What can hang from each mark:
regimi: gavuni
togin: folo gipo
tovu: buka gavuni gipo regimi
buka: tovu
gipo: buka regimi tupimor
gavuni: gipo regimi tovu
folo: togin
tupimor: tovu

Every row comes from one small tree of marks. The marks that hang from a mark follow it in brackets, in alphabetical order. Every link used is in the known rows. Which tree was each row made from?
Known rows:
buka{tovu{gipo}}: [-13 -17  14 -22  -4  -9  -8  13  41   0  32 -24  -2  -2  -9  15  22  18
  17 -11]
gavuni{regimi}: [  3 -35   3  -6 -11 -26  -2  11  48 -38  24   3 -19  -8 -16   7  -6  18
   3 -17]
tupimor{tovu{buka gavuni gipo{regimi}}}: [-19  12   6 -38  23  12   2   5  53  -4 -23 -17 -31   4  14 -28  11 -11
  -1 -21]
togin{gipo{regimi tupimor}}: [-24  -6 -14  -9   2 -23  19  16  70 -41  23 -14 -19 -32 -16   0  -9  -3
   7  -1]
gavuni{gipo{buka tupimor} regimi tovu}: [ -4  -3  10 -11  -6   3 -27  15  54 -29  47 -39  21 -12  11   9 -18  21
  26  29]
gipo{tupimor{tovu{regimi}}}: [-16  -5 -21 -38 -11 -18  -5  28  46   4  31  16   6  -3 -16   9   0  42
   1  17]
tovu{regimi}: [ -6 -26 -10 -18  -4 -22  -9  17  54 -14  12  11 -10  -8 -24  15  -8  29
   1   4]
tupimor{tovu}: [-17 -26  14 -41 -15 -35   9  32  38  -3  32   0  -5  -3   5   9  10  18
 -15   1]
regimi{gavuni{gipo}}: [-26 -36  23 -20   1   6 -19  12  41 -48  24 -19   2 -12  -8  20   5  24
   7  12]
folo{togin}: [-21 -43   6  -8  -1 -18   9  38  53 -28  27 -31  -1 -12 -27   9   2   1
   7 -15]
togin{folo gipo{buka regimi tupimor}}: [-26 -20 -14  11  -6 -30  18  31  44 -33  28 -30 -30 -39   3  -2 -16 -13
 -10  32]
buka{tovu{gipo regimi{gavuni}}}: [-10 -10  -1 -24   5  23 -32  -5  40  -4   9  -6  -5   0  -3  16  24  33
   9   4]
gavuni{gipo{buka regimi}}: [-21 -20  15 -21   5 -13 -10  21  44 -39  27 -30 -12 -29   3   9 -22  -1
   1   9]
folo{togin{gipo{regimi tupimor{tovu{buka gavuni}}}}}: [-46  11  -5 -19  25  10  23  12  73 -28 -10 -44  -6 -11   2 -23   2 -23
   5 -13]
gavuni{gipo{buka} tovu{regimi}}: [-11  -4  15 -24   4   0 -29  14  58  -9  22 -34  23 -13  19  19 -17  17
  11  41]
tovu{gavuni gipo{regimi}}: [  1  -4  -7  -3  24  15 -18  10  57 -28 -11 -17 -29  -8 -19 -23  12 -20
  19 -27]
gavuni{tovu}: [  8 -33  17 -16 -23 -29   0  28  63 -10  42 -21   0  -2   7  15  -2  14
   6  11]
regimi{gavuni{gipo tovu{buka}}}: [-20 -26  37 -30  -3  13 -12   3  60 -33  18 -38   2  -1  25  17  -6  24
   9  23]
regimi{gavuni{gipo{tupimor}}}: [-27 -28   9 -19  -3  11 -22  19  41 -46  36 -16   9 -13 -21  19   2  36
  20  18]
togin{folo}: [ -5 -54   5   6 -22 -41   8  34  37 -25  33 -12 -18 -13 -16  17  -4  15
  -5  19]
tupimor{tovu{buka gavuni{gipo} regimi}}: [-36  14  12 -44  24  14 -16  -7  54  -4 -25 -11  11  12  10  -3  -2  22
   6  12]

Which tree is each row?
[-27 -12 -11  -9  -5  -9  14  13  46 -41  18 -12 -23 -27  20  -1   6  -1
 -23  35]	togin{folo gipo{regimi{gavuni} tupimor{tovu}}}
[-22   1  19 -26  13   8 -25   6  30 -20   5 -20  12   3  19  -9   9   1
   1   3]	tupimor{tovu{gavuni{gipo{buka} regimi}}}
[-45  -5  -9 -19   2  -5  16   7  46 -17  -3 -10 -12 -13  14   3   1  23
 -16  44]	togin{folo gipo{tupimor{tovu{buka regimi{gavuni}}}}}
[-22 -11   2 -11   2  -4 -21  18  37 -40  38 -23   8 -19 -15   7 -17  24
  24  11]	gavuni{gipo{buka tupimor} regimi}
[-47 -28  15  -5  14 -19  20  36  50 -27  16 -53  -3 -28  -6   0   3 -25
  -3  -5]	folo{togin{gipo{buka}}}
[ -6 -20 -11 -19 -26 -18  -7  27  35  -3  62 -17 -19 -16   4  10 -13  20
   4   6]	gipo{buka{tovu} regimi tupimor}
[-28   9   1 -53  20  -3   3  10  52  12 -19  -3 -16   0   5  -5   5  23
  -7  -2]	tupimor{tovu{buka gipo regimi}}
[-38   8  -7  -5  23  11   6  11  60 -34   2 -36  16  -6 -10 -18  19 -15
  14 -11]	folo{togin{gipo{tupimor{tovu{gavuni{regimi}}}}}}
[-11   4 -31 -17  15   4 -19  22  55  -8   8   2  -5 -13 -44   1   2  31
  26   3]	tovu{gipo{tupimor} regimi}
[-23   2  17 -34  12   5 -19  14  36 -17   8 -23   2  -6  23 -10   4 -10
  -6   8]	tupimor{tovu{gavuni{gipo{buka regimi}}}}
[-12 -12 -14 -38 -17 -24   3  42  33  -3  47  -5 -24 -20  11  -5 -11  10
 -16  10]	gipo{buka regimi tupimor{tovu}}
[-11  -6  20  -5   4  16 -32 -20  46 -30  18 -25  21  12   0  11  13  18
  31  -5]	buka{tovu{gavuni{gipo regimi}}}
[  6 -33  11 -23 -16  -1   3   5  66 -32  17 -16 -40  -7  29   3 -14   9
 -11   3]	gipo{regimi{gavuni{tovu{buka}}}}
[ -5  11 -12 -26   8   8  -8  13  77   9   5 -21  -7   0  -6  -1 -10  30
  27  15]	gavuni{tovu{buka gipo{tupimor} regimi}}
[-12  -1 -16 -22   2  27 -34   1  41  -2  22  -5   2   1 -16  14  21  45
  21  10]	buka{tovu{gipo{tupimor} regimi{gavuni}}}
[-21 -11  -6  -3   7  15   9  16  80 -47  21 -47  -2 -25   6  -3   3 -16
   6   7]	folo{togin{gipo{regimi{gavuni{tovu}} tupimor}}}
[-14   9 -16 -11  24  22  -5   9  64 -20 -13 -22 -36  -2 -24 -29  -3  -2
  33 -24]	tovu{buka gavuni gipo{regimi tupimor}}
[-10  -6  27 -29   1  -5   2  -1  83 -32  15 -42  -5 -11  25  12 -29   8
  11  15]	gavuni{gipo{regimi} tovu{buka}}
[-44 -12   6 -12  15  -4   4  15  51  -9  11 -47  10 -19   4  11   6  -9
  -2   5]	folo{togin{gipo{buka{tovu{regimi}}}}}
[-25   6 -14  -9  20  22 -43  13  42 -16   4 -17  19  -3 -25  -2  -8  21
  32  23]	tovu{gavuni{gipo{buka tupimor}} regimi}
[ -1 -32 -19 -14 -16  -1  -8  22  49 -44  39   5 -32 -18 -16   3  -8  23
   2   1]	gipo{regimi{gavuni} tupimor}
[-35 -32  21   4 -12 -34  14  20  28 -10  32 -42  -9 -22  22  17   7  -5
 -13  33]	togin{folo gipo{buka{tovu}}}
[-24   6  -1 -39   0  -7  -6  17  56 -32  35 -13  10 -19  -4   8 -10  21
   8  15]	gavuni{gipo{regimi tupimor{tovu}}}
[-15  -9  -1 -20  -8  -4 -10  20  42   2  44 -22   5  -3 -22  14  20  30
  29  -3]	buka{tovu{gipo{tupimor}}}
[-39 -15  -2  -8   6  14   4  18  48 -33  30 -51  -7 -27  11   1   7 -13
  -1   3]	folo{togin{gipo{buka{tovu} regimi{gavuni} tupimor}}}
